Each row comes from the steps of one path. Every step used is in the known rows, and no mark comes twice. Write the path behind each row, first mark first.
Known rows:
vabus > ninu > mupon > pozi > rogu: [-10  12   0 -18  11  12  12 -18   5   9   7   2 -18  14 -14   3   8 -14
 -10  20 -37 -16 -12   0 -10  -5  -6  -2  26 -29 -24  -6  -3 -10]
dete > rogu > voki > rumip: [-19  -8  -3   1  19  -5  13   1  14 -18 -14   1 -23   8  -8   0  25  -1
  -8  13  -9   4   2   6  -6  -5  13  -5   0  16   9  -2  17   1]
mupon > pozi > rogu > rumip: [ -8  14   2  -2   3   2  25  -8   2  -5   5  -2 -10 -10   0  -1  21   7
  -3  18 -18  -2  -3  -1 -12 -10 -13   5  29 -20 -16 -11   8  -4]
dete > rogu > rumip > voki > feba: [ -3   2  14   5   4   3  24   3  20 -10  -3  -6 -17   4  -9   3  24  11
   4  18 -17  14  -1  -4   5 -10   8   2  27   5  -3  -8   8  -7]
ninu > mupon > pozi > rogu > dete > vabus > radin: [-31  16  13   6  15  15  51 -22  14   5  14 -18   1   0 -32  -1  17  -3
  -3   4   0 -10 -12   3 -11 -13   6  -8   8 -39 -17   8   2 -11]
vabus > ninu > mupon: [ -3   7  -6  -4  15   6  26 -21  -3  13   6   0  -2  19 -11  -4  -1 -12
  -4  11 -23 -13 -17  -1  -2   0   8  -1   1  -8  -9   2  -6   0]
mupon > ninu > vabus > radin > rumip > voki: [  6   0   7  12   0  21  18   1 -11  16  -4 -16  -4  -4  -6  10   7  -9
 -11  -9  10  -5  -6  -1   6   3 -15   3   6 -35 -22  -5 -14 -11]
rogu > pozi > mupon > ninu: [-13   5   8  16  15   7  29   9   4   3  -6 -13 -16  -5 -20   3  19  -8
 -27  20 -14  12 -11  -5 -17 -13   3  -4   7 -10 -14 -21  16  11]
feba > voki > rumip: [-11  -6  -7  -3 -14   2  -2  -7   6  -9  -7   3 -25  10   0  11  -4  -8
 -10   2   3  -2 -23   5  17  -1   4  -2   3  15   9   0   3  -5]
pozi > mupon > ninu > vabus > radin > rumip > voki: [  2  -1  13  19   6  28  23  -1  -5  16  -4 -15 -14  -2  -5  19   6 -14
 -17  -2   4  -3  -4   3  -1  -1 -18   1   8 -43 -27 -15 -10 -11]
pozi > mupon > ninu > vabus > radin > rumip: [ -2   4   4  21   4  18  24  -9  -9   6  -5 -13  -4  -9  -6  15   7 -17
 -21   3   7  -8   3   3  -6   5  -2   1   9 -42 -19  -4  -4   1]
ninu > vabus > radin > rumip > rogu: [  7  -2   8  -6   3  17  10 -19  -6   7  -4  -9   4  -7  -5  14   8  -5
   8  -7  16  -8   0  -9  -5   4  -2   2   5 -34 -15  -1  -7  10]
dete > rogu > pozi: [ -7   6  12   1  12  -2  19   0  10  -6 -20 -16  -4   0 -23  -3  25   6
  -2   8   0   3   6 -15  -9 -11   7  -3  -3   1   5  -4  16   7]
voki > rogu > rumip > radin: [ -4   1   7  39   6  -5  15 -14  11 -15  10  -7  -3  -8   6  -7  22   3
   8   5   4  21   0   1 -12 -12  -5   1   6  -1   8  -7  11   7]
rumip > radin > vabus > ninu > mupon > pozi: [  1  11  -3   4   9  18  15 -27  -1  22  10  -7   3  13  -8   4  15 -13
  -4  13 -23  -3 -12  -9 -10 -23  -5  -2   1 -14 -19 -15 -20  -3]
vabus > radin > rumip: [  4   4  -1  14  -4   5  11 -18 -18  -1  -8  -7   1 -12   5   5  11  -8
  -2  -4  10 -11   2  -3  -7   7  -1   9  -8 -16  -9   2  -7  -8]
ninu > mupon > pozi > rogu > rumip > radin > vabus: [ 15   9   7  10   9  17  20 -36   8   5  12  -9   7  -7   6  14  24   2
   0  15 -18   2   4   6 -21 -18 -12   1   6 -21 -13 -11  -6  -8]
dete > vabus > radin: [-24   8  15   8   9   6  20  -8   7  -3   9 -12   5   3 -13  -7   4  -6
  -2 -12  31  -8  -2  -5   3  -3  12  -5 -11 -22  -1   9   5  -9]
radin > vabus > ninu > mupon > pozi > rogu: [  1  12  -1 -20   7  18  15 -24   4  12  10   3 -14  12  -7  11  10 -13
 -14  22 -32 -19  -5   0 -12  -6  -2   1  22 -26 -25  -3  -8 -17]
feba > voki > rumip > radin > vabus > ninu > mupon: [  7   0  -4   6   4  16  19 -38   6   9   2  -2 -14  23   1  12   2 -19
 -10  11  -7  -8 -29   2   3 -11   5  -1  -8   0   0  -2 -10 -12]
rogu > voki > rumip > radin > vabus > ninu > mupon: [  4  -4  -9  12  27   8  32 -32   5   3  12   5 -13  19   1   1  24 -13
  -8  20 -15  -5 -19   3 -14 -17   8   1  -7   1  -2  -5  -4  -6]
mupon > ninu > vabus > radin > rumip > rogu > dete: [  4   1   0  10   5  16  51  -7  -7  14  -8 -21   8 -16 -18   6  17   1
  -1   6  11   5 -16  -6 -12  -5   3   1  13 -33 -23  -3  -3  18]
rumip > voki > rogu > dete: [ -7  -6   0  25  -1   4  35   5  12  -1  10  -5 -18  -3 -12   0  15   6
   7   7  -5  18 -11   4  -3 -13  -5   2  16   2  -5   2   0  -6]
ninu > mupon > pozi > rogu: [ -8   8   4 -17   7  11   0 -18  10   5   7  -1 -10   2 -15  12   7  -6
  -8  12 -39 -10   0  10 -10  -1  -7  -7  20 -24 -18  -3  -2  -7]
voki > feba: [ -3  -2   1   0  -4  -5   0   2  12 -17  10   8 -17   3  -8   1  11   1
  -3  15 -13   7  -3  -3   5  -3  19   2  25   8   4   2   4  -2]
vabus > ninu > mupon > pozi: [-17  14  -9  -8   9  11  22 -15  -5  21   7  -4  -4  17 -20  -1  10 -12
  -7  15 -34  -9 -18  -6  -2 -14   0  -4  12 -12 -20  -9 -14   3]
dete > vabus > ninu > mupon: [-12   6   8  -9  22  11  30 -21   6  14  15  -2   1  24 -18  -8  -2 -15
  -4   8 -11  -8  -9   3   1  -4  16  -4   0 -33  -3  12  -5   0]
rumip > voki > rogu > pozi: [-11  -3   7  18   5  -1  18   4  12  -7  11  -2 -27   1 -19  -1  27   4
  -2   5  -4  12  -9  -9  -4 -16  -4   1  12   4   2  -5  10  -4]
voki > rogu > pozi: [-15   1   1  17   5  -9  18  -1   9 -16  10   0 -19  -3 -20  -6  28   2
  -6   9  -2  10  -4 -10  -8 -12  10   0  13   7   9   2  16   6]
voki > rogu > dete > vabus > radin: [-32   6   9  28   6   2  49  -8  14 -10  16 -13  -4  -2 -23  -9  16  -2
   0  -3  28   3  -7  -3  -3  -9  19  -4   2 -17   2  17  10  -6]
feba > voki: [  5  -2   1   2 -11   6   0  -1  20   5  -6  -5  -1   0   1  14 -14  -1
  -7  -5   4  -2 -16   4   8  -3  -1  -4  -3  -3   5   0  -3  -3]

Write each row's path:
[-10   5  14  16  16  16  35  -6  -6   6 -15 -22 -16 -15 -18  12  27 -13
 -21  16  -6   7 -13 -12 -27 -10   3   1   0 -24 -27 -26  14  16]
vabus > radin > rumip > rogu > pozi > mupon > ninu
[ 22   3   5  24   3   8  19 -21   0   0   6  -7  13 -10  19   3  19   8
   5   5  15   9   5  -3 -13 -16  -7   7  -9  -2   2  -9  -3  -4]
rogu > rumip > radin > vabus
[ 10  14   3   9   8  12  30 -19  -1   4   5  -1 -13   4  13  -5  24  -7
  -5  23   1  -5 -10 -17 -19 -25 -14  12  19 -25 -21 -17  -3 -15]
mupon > pozi > rogu > rumip > radin > vabus > ninu
[  4   1   2   3   5   1  31  -4   8  -7   0  -2 -11  -9  -4  -1   8   8
   2  15  -4   0  -7   4 -15  -5  -7   5  19 -16  -8   4   9 -10]
pozi > rogu > dete
[  1  19  -4  -7  12  13  49 -29  -1   8  12  -1  -7   4  -1   3  23  -2
 -11  29 -30 -15  -9  -1 -15 -12  -2   7  27 -23 -25  -6  -3 -10]
radin > vabus > ninu > mupon > pozi > rogu > rumip
[ -8   3   6  11  16  12  31  11  10   6   4 -10 -10   2 -26   6  12  -5
 -25  13  -2   4  -6  -4  -4 -11   0  -9  23 -30  -9 -11   8  15]
rogu > pozi > mupon > ninu > vabus
[  5  -6  -7  16  18   4  24 -13   1  -5   5   9 -23  14  13  -8  26 -11
  -9  19  12   0 -16 -11 -13 -23   0   9  -2   3  -2 -11   0 -11]
rogu > voki > rumip > radin > vabus > ninu
[-20   9   5  21  10  15  29   2   7   4   0 -17  -4   3 -18   7   1 -11
 -22  -2  14 -11 -10  -2   1   2   2 -12  11 -21 -18  -8   5   0]
pozi > mupon > ninu > vabus > radin
[  6  -9   3   8  23   7  24 -12  10   1  -2  -4  -1 -17   1   9  26   1
   3   4   1   0  -6  -2 -27  -9   2   3  -9 -19 -12  -9   4  10]
vabus > radin > rumip > rogu > voki
[-13  -6  17  19   0  13  11  -9   7  -3  13  -5 -19  -1  -5   6  13 -13
  -2  -8  13   6  10   5   2   0   3   4   4 -34  -4  10  -3 -16]
dete > vabus > radin > rumip > voki > rogu
[  0  17  -5  13  12  16  40 -32  -5  21  12 -10   7   9  -5   0  25  -5
  -2  19 -24  -1 -15  -8 -12 -27  -7   2   6 -14 -20 -17 -15   1]
rogu > rumip > radin > vabus > ninu > mupon > pozi
[  3  -2   7  11  -5  14  17   4   2  -1   7  -6 -20  -1 -14  10  16  -7
 -16   8  -4   4 -10  -3  11   0   7   3  32 -24 -16  -3  -9 -10]
mupon > ninu > vabus > radin > rumip > voki > feba
[ -8  -6   4  14   2  -2 -14 -11  -6 -14  -4   1 -19   8   5  -4  13  -9
   3   1  10  12  -8  -2   1  -9  -9   0  -4   9   8 -11   5  -2]
voki > rumip > radin
[ 10  -7   1  11  -4   7  -9 -19  -6  -8   2   2 -12   5  14   7  15  -7
  -1   3  16   7   2  -2  -2 -11  -2   4  -9  12   5  -6  -3 -11]
voki > rumip > radin > vabus
[  5   0  -4   8   3   6  10 -18 -12  -3   0   5 -22  19  14  -6  15 -17
  -4  14  16  -3 -14 -15  -2 -15   0  10   0   5  -4  -9  -4 -14]
voki > rumip > radin > vabus > ninu
[ 15   4   0   9  15  14  20 -34   1  15   8  -4   6  15   1   3   6 -13
  -2  11 -10  -8 -10  -2 -10 -10   3   1 -10 -10  -8  -3 -12  -7]
rumip > radin > vabus > ninu > mupon
[ -8   0  13  -2  20  18  28   7  14  10   1 -13 -11   1 -28  10  13  -4
 -18  13  -2   8  -9  -8  -9 -13   0 -11  23 -34 -16 -17  11  25]
rumip > rogu > pozi > mupon > ninu > vabus
[ -8 -12   0  23  19  -5   1  -6  10 -17   2   4 -20   2   5  -6  25  -3
   0   7   5  14 -10   3 -12 -19  -8  -1  -7   8  10 -13   9   1]
rogu > voki > rumip > radin
[ -1   1  -2  -2   3   8  11  13   4   8   4  -9   6   3 -15   0  -5  -4
 -17   0   5   0  -2   3   9   4   4  -9  19 -23  -6   4  -2  12]
mupon > ninu > vabus
[-16  -5  10  16  -2   7  37  -2  33  -3  16  -9  -7  -1 -19   2   1  -1
  -3   3  16  17  -6  10   2 -15  18  -5  12 -30  13  20   6   1]
feba > voki > rogu > dete > vabus
[ 17   3   2  12   6  10  12 -14  -3   7   2  -1  -5  11  14  -6   8 -12
  -2   9  17  -3  -7 -16  -9 -17  -4   9  -5  -8  -7  -9  -9 -12]
rumip > radin > vabus > ninu
[ 10   6  -7  -5  12  13  29 -28  -4  16   9   0   3  17  -3   5   3 -11
  -7  13 -18 -16 -10  -1  -5  -3  13   2  -3  -6 -10   6 -12  -7]
radin > vabus > ninu > mupon
[-12  -9   1 -21   2   3  -5  -9  -5  -5  -6   4 -22   9  -5   6  10  -5
   6   6  -2   6 -13  -5   2  -1   6  -1   6  12  -5  -9   8  12]
voki > rumip > rogu
[-24  13   2 -13  15  15  25 -15   3  22  16  -5  -1  20 -26  -5   8 -15
  -8  12 -23  -5 -10  -3   0 -17   7  -6  11 -35 -15   0 -13   3]
dete > vabus > ninu > mupon > pozi
[-16  -9  12 -11   3  13  34  -8  20   3   3  -8 -14   5 -19   6   4  -1
   5   6  19  15 -22   2   4 -19  13  -4   5 -26   4   7   6   9]
feba > voki > rumip > rogu > dete > vabus
[ 14  10  -2  16  19  12  44 -38  -3  12  10  -7   9  10   5  -1  16  -6
   0  16 -11  -5 -14  -3 -13 -15   2   4  -5  -9  -8  -5  -8  -3]
rogu > rumip > radin > vabus > ninu > mupon
[-13   5  10  -7  14   6  23   0   2   7  10   2  -8  20  -6 -17   0 -14
  -5   7  17  -5  -7 -10   3 -10  10   4   6 -35  -3   7   0  -4]
dete > vabus > ninu
[ -7   7   5 -15  -1   6  -9  -1   8  -1   2   2 -17  -2  -5   5   8  -3
  -7  11 -19  -6   2   0  -9  -4 -13  -1  25 -22 -17  -7   2 -10]
mupon > pozi > rogu
[  6   3  -1  12  -2  10  15 -16 -14   1   0  -7   4  -7  -2   7   7  -7
  -2  -8  19 -17   5  -3   3   7  -3   6   5 -33  -6   9 -11  -4]
ninu > vabus > radin > rumip
[ -6  14   6  -5  16  17  43 -15   3  17   9  -4 -20  12  -7   1  18  -1
  -3  20 -35  -8 -23  -1  -8 -15 -23   5  27 -28 -30 -17  -5 -16]
vabus > ninu > mupon > pozi > rogu > rumip > voki
[  3 -12   3  -4  26   3  15   3  25   2   3   2  -2  -6  -4   5  16   8
   4   7  -7   8  -7   1 -22 -14   3  -4  -2  -6  -5 -11   9  16]
rumip > rogu > voki
[  3   5  -2  13  -1  12  19  -7 -15   5  -5 -14   6 -10  -7   5   7 -12
 -16  -4  14 -10   0   0   1   9   2   2   6 -34 -14   5  -8   2]
mupon > ninu > vabus > radin > rumip
[ -9   5  -4  -6  32   7  31 -10  23   5  14   7 -18   7 -13   0  22  -6
 -15  26 -39 -12 -14   5 -26 -17  -4  -3  22 -29 -19  -8   4  -6]
vabus > ninu > mupon > pozi > rogu > voki
[ 13  10   9  16  13  10  34 -19   2   4 -13 -13   2  10  12  -7  20  -4
   1  16  14   0   0 -17 -13 -17   1   8  -3  -8  -6 -11   2  -6]
dete > rogu > rumip > radin > vabus > ninu
[-16   6  16  13  18  10  27  10  12   1 -23 -23 -14  -2 -25   6  21  -8
 -26  21 -16  12   1  -5 -18 -10   8  -8   2 -10 -13 -20  22  13]
dete > rogu > pozi > mupon > ninu
[  5  -8   1   7  25  13  33  -1  12   7   0 -11   4 -15 -11   8  22  -2
 -12   4   4   1  -7   0 -21  -5   5  -3   5 -36 -18  -7   3  19]
mupon > ninu > vabus > radin > rumip > rogu > voki
[-17   7  13  -9  16  15  39 -16  18   9  19  -8  -1   1 -28   1  12  -1
  -2  15 -17   4  -1  11 -11 -17   4  -6  19 -51 -11  12  -1  -3]
ninu > mupon > pozi > rogu > dete > vabus
[ -4  13 -11  -9   5  17  24 -22  -6  24  11  -4   1  15 -13   7  12 -12
 -10  17 -30 -12 -11  -6  -5 -16   4  -1   8 -10 -22  -6 -19  -3]
radin > vabus > ninu > mupon > pozi
[-12   9   0  12   3   6  20  -6   4  -1   5  -8   5   5 -12   1   1  -1
  -2 -14  27 -19  -7  -8   9   3   0  -6   6 -12  -5   5  -2  -5]
ninu > vabus > radin
[  2   0   9 -11  23  19  53 -31  -2  23   8  -8   2   9 -19  -1  11 -13
   7  19 -14   2 -12   1 -14 -12  14   5   4 -53 -13  10 -10  12]
radin > rumip > rogu > dete > vabus > ninu > mupon
[-13   9  -6  -7   4  10   6 -15   1  17   9  -7   7   5 -21   9   9  -3
  -3   7 -36  -2  -5   5  -2  -9  -1  -9   6  -6 -13  -7 -13   6]
ninu > mupon > pozi
